Known rows, with every way that one mark hangs from another:
[j_406 [j_624 j_307 [j_838 j_28 j_80]]]:   1.6  23.6  -3.7  -4.9  15.7 -13.6 -19.4  10.5   2.6 -17.0   7.9   5.1   0.7  10.8  22.8   9.2  30.7  -8.1   9.9   2.7   0.5  -5.0   4.5
[j_307 [j_838 j_28 j_80 j_580 j_623]]:   8.1  25.3  10.7 -25.6  12.2 -32.7  10.7   7.4   6.3 -28.8 -24.0  -5.8   4.0  -4.6  30.8  26.7  52.5 -34.6  43.1  17.5  34.5 -11.6  24.7
[j_838 j_623]:  -8.8  11.0   4.3 -18.3   4.4  -7.2  -5.6  -7.6  -2.1  -4.8  -3.8   3.8   5.0  -4.6   4.7  13.5  12.2  -8.8   5.4  -4.8   9.1  -1.6  -6.9
[j_133 [j_624 j_838]]:  -4.0  10.5  10.9  -1.8   0.6   9.3  -8.3  -0.3  -5.2  -2.8   2.4   6.3  -0.4   5.0   2.1  -4.8  -4.0 -18.0 -34.0  12.1  -0.6   6.8 -19.4
[j_307 [j_838 j_623]]:  -9.2  20.1   0.9 -16.4   0.5  -7.6  -5.2   9.0   1.2  -6.8 -14.3   5.1   8.6  -8.8   7.1  16.6  23.0 -30.0  10.5   5.7  14.3  -4.3   8.9
[j_624 j_307 [j_838 j_28]]: -12.5  21.9   2.9  -3.0  17.0   2.4 -13.3   1.3  -3.2  -4.2  -9.5   1.5  -0.4   8.3  10.6  15.6  19.8 -29.4  -1.1  11.9   1.4  -8.9  -7.2
[j_580 [j_307 j_838]]:  -2.4  16.7  -4.6 -13.8   2.3  -8.9   7.0  18.6   9.3  -3.2   4.3   5.0   1.6 -18.2  -2.2 -13.5   9.5  -4.5   0.2  10.0  10.2  -6.2  29.3
[j_133 [j_624 j_307 [j_838 j_28 j_80]]]:  -6.9  33.0   3.9   0.1   9.3 -11.2 -13.2   3.6  -4.8  -5.5 -15.3  -0.4  -2.7   7.6  21.8   6.8  27.8 -25.1  -5.6  13.6  10.2  -6.8  -1.6
[j_580 [j_307 [j_838 j_80 j_623]]]:   2.4  39.4   2.7 -29.9   3.8 -34.8   9.4  12.9   7.3 -17.8  -4.1   5.2  12.1 -21.6  10.0  -2.5  33.3  -0.5  17.8  -0.6  25.8 -13.1  36.0
[j_580 [j_307 [j_838 j_28 j_80]]]:  12.2  36.5  -7.5 -15.0   6.9 -23.0  18.9  19.2  11.3 -16.3 -12.9   2.2   1.6 -15.1  18.3  -2.5  44.2   3.3  23.5  16.7  22.9 -16.3  40.1
[j_307 [j_838 j_80]]:  11.9  20.5   0.7   3.3  -7.2 -19.6   6.7  17.8   5.3 -11.7 -16.4  -3.1   9.9  -2.5  10.3   2.5  21.0  -7.4  18.2   5.1  12.1  -7.9  27.3
[j_838 j_580]:   4.6 -13.9  11.9  -7.1   7.1 -11.2   3.8  -3.5   2.7  -8.4   5.8  -8.5  -4.0   0.7   3.5  -2.4  -5.0 -12.6   9.7   4.2   7.1   2.4   5.6
[j_406 [j_624 [j_307 j_838]]]: -16.2   0.8 -14.5   0.5   1.2  -2.8 -29.2  25.6   6.0   6.3   9.9   3.1  -2.9  -3.3   6.1  -2.2  10.3 -25.3   9.9   2.8  -3.4   1.7  20.3
[j_676 [j_624 j_838]]:  -2.7  15.5  24.3   1.7   8.7  -3.9  -0.3   8.9   6.8  -4.6  15.4   5.5   1.1  -4.7   7.4   5.8  14.7 -23.1 -24.0  -4.2  -7.3   7.3 -22.6
[j_406 [j_624 j_307 [j_838 j_80]]]:   0.2  15.1   2.7  -1.9   7.5 -17.4 -24.3  10.2   1.9 -13.9  18.7   3.2   6.3   8.6   9.9  -4.0   8.5  -3.2  -0.6  -9.1  -5.8  -0.3   5.7
[j_149 j_28 j_623]:   5.3  22.8 -23.2   9.2  10.1 -14.3  10.9 -10.7   9.7 -12.1 -11.6  11.6  -6.5  12.7   5.8  21.4   3.9 -16.1  -9.1   1.1  11.1  10.0  -0.4
[j_676 [j_624 [j_307 [j_838 j_580]]]]: -20.7   0.7  17.7   2.2  10.1 -23.6 -11.6  24.3  12.7   6.2   6.0 -12.1  -9.9 -13.2  14.6   4.5  21.8 -59.3  13.5   1.1   7.2   1.6  16.3
[j_406 [j_624 j_307 j_838]]: -12.1   3.2  -0.1  -3.6  10.4   0.5 -31.4   8.6   0.5  -3.7  23.3   7.9   0.7   6.4   1.5  -1.9  -1.9 -15.6 -12.8  -3.8 -12.0   5.0  -6.1
[j_307 [j_838 j_28 j_145 j_580 j_623]]:  -2.7  33.6   7.3  -7.1  24.2 -27.1  -5.3  10.9  -1.8 -10.6 -23.9  -3.0  -6.0  -0.5  25.1  27.3  37.3 -58.1  36.2  24.4  22.9  -5.6  13.8
[j_838 j_80 j_580 j_623]:   8.4   9.2  19.4 -23.1   8.8 -37.0   5.1  -9.1   1.6 -23.7  -1.7  -8.4   6.3  -2.5  15.5  10.2  18.5  -7.9  26.8  -7.2  21.8  -5.0  11.4
[j_133 [j_624 j_307]]: -23.9   2.4  -4.5   4.3   0.1  -0.6 -23.1   2.4  -4.9  19.4  -3.0  -3.8  -9.8  -1.2   2.8  -8.5  -3.4 -22.1 -12.4   1.4   0.8   1.9  -1.2
[j_133 [j_624 [j_838 j_580]]]:   0.7  -3.6  23.6  -8.5   7.2  -1.9  -5.4  -3.0  -2.6 -11.1   9.1  -2.6  -5.1   5.3   6.3  -7.1  -8.3 -29.8 -24.6  16.6   6.2   9.0 -13.8
[j_623 j_149]:   1.7 -13.0   1.5  -3.9   3.4  -2.5 -10.1 -11.0   8.2  -5.4  -6.3  10.4  -3.6   9.2  -8.0 -16.7  -2.1  -9.0  -2.9  -8.3  -3.6   9.3  -0.9
[j_624 [j_838 j_28]]:   4.3  19.6   5.9  -5.8  13.1   7.5   3.1  -1.1  -1.3 -15.1  -6.9   7.8   2.4   7.5  11.5  15.7  21.5 -15.9  -6.1  16.8   3.3  -3.9 -13.6
[j_133 j_624]:  -7.6  -0.7  -1.2   2.1  -4.4   5.5  -7.0   1.1  -3.5   8.9  -1.1   0.3  -8.1  -1.3   3.6  -8.0  -2.2  -7.4 -17.9   6.7   2.9   6.6  -7.7
[j_406 j_624]:   1.4 -10.6  -9.3  -2.4   1.1   3.5 -13.0   7.2   4.8  -2.2  22.5   7.6  -4.2   0.9   3.6  -5.0   1.1   8.7  -1.9  -2.8  -6.5   9.4  -1.2
[j_307 [j_838 j_80 j_145 j_580 j_623]]:   8.6  37.7  17.3  -3.0  13.8 -50.8  -3.9  13.0  -1.8 -17.4 -18.9  -9.7   5.4  -1.3  20.4  12.6  23.3 -39.8  37.6   6.3  23.2  -5.6  28.4
[j_149 j_623]:  4.4 12.7 -9.7 -0.9  6.1 -8.6  5.9 -6.3  4.4 -8.0 -7.2  5.9 -2.0  3.6 -0.4 13.8  0.4 -7.6  0.7 -5.9  4.4  5.7 -2.7

Rows:
 18.9  34.2   7.1  11.2  16.7 -39.4   6.5  19.7   1.7 -15.2 -24.8 -12.3  -5.2   5.7  29.0  12.7  34.3 -35.2  43.2  23.4  20.8  -9.8  32.9 : [j_307 [j_838 j_28 j_80 j_145 j_580]]
-11.4  28.1   0.0 -31.4   6.9 -16.3   1.6  11.5   6.7  -7.9   0.3   8.8   5.9 -23.1   2.4  -0.4  22.4 -13.8   4.6   5.4  19.2  -8.1  23.3 : [j_580 [j_307 [j_838 j_623]]]
 -0.6  37.6  11.7  -9.1  30.1 -16.0 -20.5 -14.0  -2.1 -16.6 -23.0  20.2  -0.8  17.2   9.5  10.5  26.3 -44.1   1.1   5.6   3.4   5.3 -18.2 : [j_624 [j_838 j_28 j_145 [j_623 j_149]]]
 10.5   6.2   7.4 -15.9  16.7 -45.0   0.1 -23.9  15.5 -34.6 -13.3   7.1  -2.3  15.3  15.0  -0.1  20.1 -25.8  14.2  -6.7  26.0  10.0  11.8 : [j_838 j_80 j_580 [j_623 [j_149 j_28]]]
 10.7  61.9  12.7  -2.0  23.7 -32.0  -3.7  -1.1  -9.0 -21.2 -21.4   5.2   7.7   8.9  25.5  27.1  38.3 -22.6  16.7   8.4  13.1  -9.9  -4.7 : [j_624 [j_838 j_28 j_80 j_145 j_623]]
 -3.8  12.3   7.6 -24.1  10.9  -0.2 -20.0  -0.3   0.6 -18.5  23.0  17.5   7.5   2.4   6.8  10.8  11.3 -12.0 -13.8  -3.7  -1.1   7.6 -19.4 : [j_406 [j_624 [j_838 j_623]]]
-24.2  16.6   4.5   9.0   4.0 -13.0 -15.7  28.2  10.4  15.0  -0.7  -2.9  -4.9 -14.5  10.4   6.3  25.5 -47.1   4.0  -2.9   0.0  -1.0  10.0 : [j_676 [j_624 [j_307 j_838]]]
  4.0  59.4   2.4 -10.7  12.8 -48.9  -0.4  18.0   0.5  -9.0 -10.1   3.1   7.3 -15.9  12.6  -2.6  26.6 -12.1  23.2   0.3  20.8 -11.7  37.6 : [j_580 [j_307 [j_838 j_80 j_145 j_623]]]
 11.4  36.5  14.0  -7.3  25.8 -46.5   1.9  -3.9  -4.4 -18.8 -18.4  -8.9  -3.6   4.6  31.2  22.5  36.1 -25.0  42.4   7.9  24.8  -7.9  11.8 : [j_838 j_28 j_80 j_145 j_580 j_623]
  1.1  43.9 -10.3   2.3  18.8 -17.7   3.3  23.5   2.0   2.5 -11.5   5.2  -8.1 -11.1  13.1  -1.5  27.5 -20.6  16.1  23.4  12.1  -9.9  30.4 : [j_580 [j_307 [j_838 j_28 j_145]]]
 -8.3   7.7   9.2  -0.9   0.0 -30.6 -12.9  17.8   2.7  -1.1 -12.6 -15.8  -5.4  -3.2  17.4  -7.0  12.5 -41.8  15.6  11.5  19.8  -3.7  31.8 : [j_133 [j_624 [j_307 [j_838 j_80 j_580]]]]
 -8.6  46.4   0.4 -12.3  15.7 -29.5  -7.0  15.9  -0.1   0.4  -5.2   6.8   2.2 -18.1   4.4  -1.7  17.3 -24.0  10.7   6.6  13.9  -7.8  26.6 : [j_580 [j_307 [j_838 j_145 j_623]]]
 -2.7  41.7  16.7  -2.0  19.3 -17.4 -15.5  -3.0 -11.4  -8.9  -5.5   7.8   7.6   6.6   4.3  15.0   5.7 -30.0  -7.1   0.7   0.1   0.3 -15.7 : [j_624 [j_838 j_145 j_623]]
-22.2  34.8   5.4  28.6  12.8 -27.7 -23.7  33.8   3.3  23.5  -6.8  -5.4  -8.9  -9.0  12.9   5.3  19.7 -57.0   9.6  -1.7  -5.0   0.5  13.8 : [j_676 [j_624 [j_307 [j_838 j_145]]]]
-18.9   1.8   5.9 -24.8  18.5  -8.9 -47.3 -10.0   6.7 -14.3  14.1  21.9   2.5  10.4  -1.4  -6.2   7.5 -33.7 -10.7 -18.1  -7.0  13.4 -13.4 : [j_406 [j_624 j_307 [j_838 [j_623 j_149]]]]
  7.3  24.3  11.5 -41.8  23.2 -41.2  17.4  -7.1   8.1 -28.7   2.1  -3.3  -2.1 -14.6  24.4   6.8  40.7   1.9  31.6   5.3  34.0 -13.0  25.0 : [j_838 j_28 j_80 [j_580 j_307] j_623]
 -9.3  15.0   1.3 -36.6   9.7 -19.2  -8.5   0.3  15.1 -13.7  -6.3  19.9   2.7 -14.8  -6.1 -17.8  20.7 -22.4   1.9  -3.6  15.5   0.7  22.6 : [j_580 [j_307 [j_838 [j_623 j_149]]]]
 22.0  28.1  27.6   9.8  18.1 -40.2  -0.1   3.2  -5.0 -22.2  -1.2 -10.1   4.3  13.7  11.7  -1.5  -1.7 -20.5  10.4   5.4   5.0  -1.5   7.7 : [j_624 [j_838 j_80 j_145 j_580]]
 -7.6  19.7  21.3  10.8  25.6 -26.7 -23.6   3.0  -8.2  -1.7   1.4 -11.0  -4.1  12.6   2.4   0.5 -14.9 -47.4   3.4   4.8  -3.7  -1.4   2.9 : [j_624 j_307 [j_838 j_145 j_580]]
 -9.1  42.0   3.5  15.7  27.0 -12.3 -21.5   6.1 -10.3   4.6 -15.2  -0.3  -4.3  13.9  11.9  15.3  13.1 -40.8   5.1  12.9  -3.6  -7.8  -4.0 : [j_624 j_307 [j_838 j_28 j_145]]
  3.3  36.9  -9.0  16.8  12.7  -8.9  -3.5  21.3  -3.0   4.1 -27.1   1.6  -5.9   3.8  17.7  15.7  28.0 -35.6  21.8  25.5   8.0  -6.1  16.0 : [j_307 [j_838 j_28 j_145]]
  6.4  42.5   6.8   3.6  11.1 -40.2  -6.9  -0.7  -8.1  -6.6 -13.7  -2.1   5.9   2.4  15.1  11.0  17.5  -7.9  22.6  -9.5  10.5  -6.0   8.4 : [j_838 j_80 j_145 j_623]
 -7.2  34.4   1.1 -16.6  20.0 -32.4 -17.4   4.9   7.9  -5.4 -12.1  18.1  -0.8  -8.3  -3.7 -18.8  14.3 -33.0   7.5  -2.3  10.2   2.3  24.6 : [j_580 [j_307 [j_838 j_145 [j_623 j_149]]]]
  8.4   2.2   8.4 -31.4  27.5  -7.2  -0.2   5.3  11.7 -27.5  36.7  10.0  -9.3  -5.3  14.6  -8.4  17.3  -2.9  -4.1  17.7   8.2   3.3   6.2 : [j_406 [j_624 [j_838 j_28 [j_580 j_307]]]]
-21.1  14.5   3.0 -20.5  15.3  -6.3 -37.3   1.6  -1.6  -8.6  20.2  11.6   5.7   2.2   5.8   9.8   9.4 -24.7  -8.5  -9.6  -2.7   3.2 -12.7 : [j_406 [j_624 j_307 [j_838 j_623]]]
-10.7   5.7  -2.3  13.1  18.0 -27.9 -34.5  27.6   1.7   6.0  10.7  -8.3 -11.8   3.7  11.5  -5.9   0.5 -47.9  24.0   8.9  -1.7   5.0  28.3 : [j_406 [j_624 [j_307 [j_838 j_145 j_580]]]]
  2.3  53.3  18.0   2.0  11.6 -32.4 -15.9  -0.5 -13.1  -9.3 -11.7   4.4   5.9   7.3  16.6   5.7  13.7 -26.3 -11.3   2.6   9.7   1.2 -10.1 : [j_133 [j_624 [j_838 j_80 j_145 j_623]]]
-14.4  21.0 -14.4  19.4  10.3 -16.4 -38.4  31.2  -1.4  14.4   3.9   1.5  -7.0   3.0   7.2  -3.9   5.5 -36.0  14.9   3.9  -8.5   3.3  23.5 : [j_406 [j_624 [j_307 [j_838 j_145]]]]
 -5.8   6.5  14.0 -24.2   6.9 -18.1  -1.9   5.5   4.0 -15.3  -7.2  -3.5   3.6  -8.3  10.9  15.1  18.0 -42.4  19.3  10.2  20.8  -2.4  13.3 : [j_307 [j_838 j_580 j_623]]
-22.8  25.4  13.7 -18.3  14.2 -10.3 -23.7  -5.9  -5.8  -6.3  -1.9   3.8  10.0   1.2   1.4  16.6   9.3 -34.9  -7.0  -7.0   4.0  -5.4 -11.2 : [j_624 j_307 [j_838 j_623]]
 19.9  24.5   9.2  10.8  21.2 -39.2   7.1   3.7  -1.9 -13.6 -15.2 -12.6  -9.0   9.5  26.8   8.6  23.0 -15.0  37.9  12.7  15.3  -6.6  19.3 : [j_838 j_28 j_80 j_145 j_580]
 -4.4  23.7  15.5 -21.7  27.5 -40.9  -3.4  -3.8  -1.2  -6.8  12.7  -2.6  -5.9 -12.1   5.2  -6.4   0.8 -16.3  14.0  -0.2  16.5  -1.8  16.9 : [j_838 j_145 [j_580 j_307] j_623]
 10.2  27.6  19.7  -4.3  17.8 -50.9  -2.9  -4.2  -5.6 -15.8  -7.7 -11.3   0.8   3.2  17.5   9.0  12.3 -20.2  32.0  -5.3  17.3  -3.7  14.5 : [j_838 j_80 j_145 j_580 j_623]
-20.7  -3.7   5.1  -1.0   3.1 -11.7 -20.1  16.0   1.3   9.2  -6.9 -11.8 -10.9  -3.7   9.7  -6.3   1.4 -55.2   3.4  16.9  13.7   1.6  19.3 : [j_133 [j_624 [j_307 [j_838 j_580]]]]
  9.7  15.6  25.7   7.9  22.2 -21.1  -7.7   0.8  -6.7 -11.3   3.5  -6.3  -1.7  12.6   3.9   1.4 -11.9 -34.5  -1.8  10.4  -1.6   3.7  -3.4 : [j_624 [j_838 j_145 j_580]]
 -9.6   0.5  21.4  -7.8  16.9 -13.3 -14.7  -1.8  -1.2 -10.1   7.5  -9.1   1.0   7.7   0.7   1.7  -8.4 -36.7  -1.8   3.8   1.4  -2.4   0.8 : [j_624 j_307 [j_838 j_580]]
 -0.2  35.7  -5.4   4.7  11.7 -22.9  -1.7  23.1   1.7   5.2  -2.0   2.5  -3.2 -12.0  -0.1 -16.5   3.4 -14.9   5.7  12.1   5.1  -5.8  32.5 : [j_580 [j_307 [j_838 j_145]]]
 -2.6  19.0   4.6  -4.4   8.3  13.5  -4.1   0.1  -4.2  -6.1  -8.1   8.5  -6.1   6.3  15.5   8.1  20.1 -23.8 -23.3  24.3   6.1   2.2 -20.9 : [j_133 [j_624 [j_838 j_28]]]
 -8.3  31.7  -6.2  12.5  27.3  -8.7 -35.0  13.9  -5.4   2.2   6.3   8.0  -8.9  14.0  16.5   9.9  14.6 -31.9   3.1  10.1 -10.8   1.1  -5.0 : [j_406 [j_624 j_307 [j_838 j_28 j_145]]]
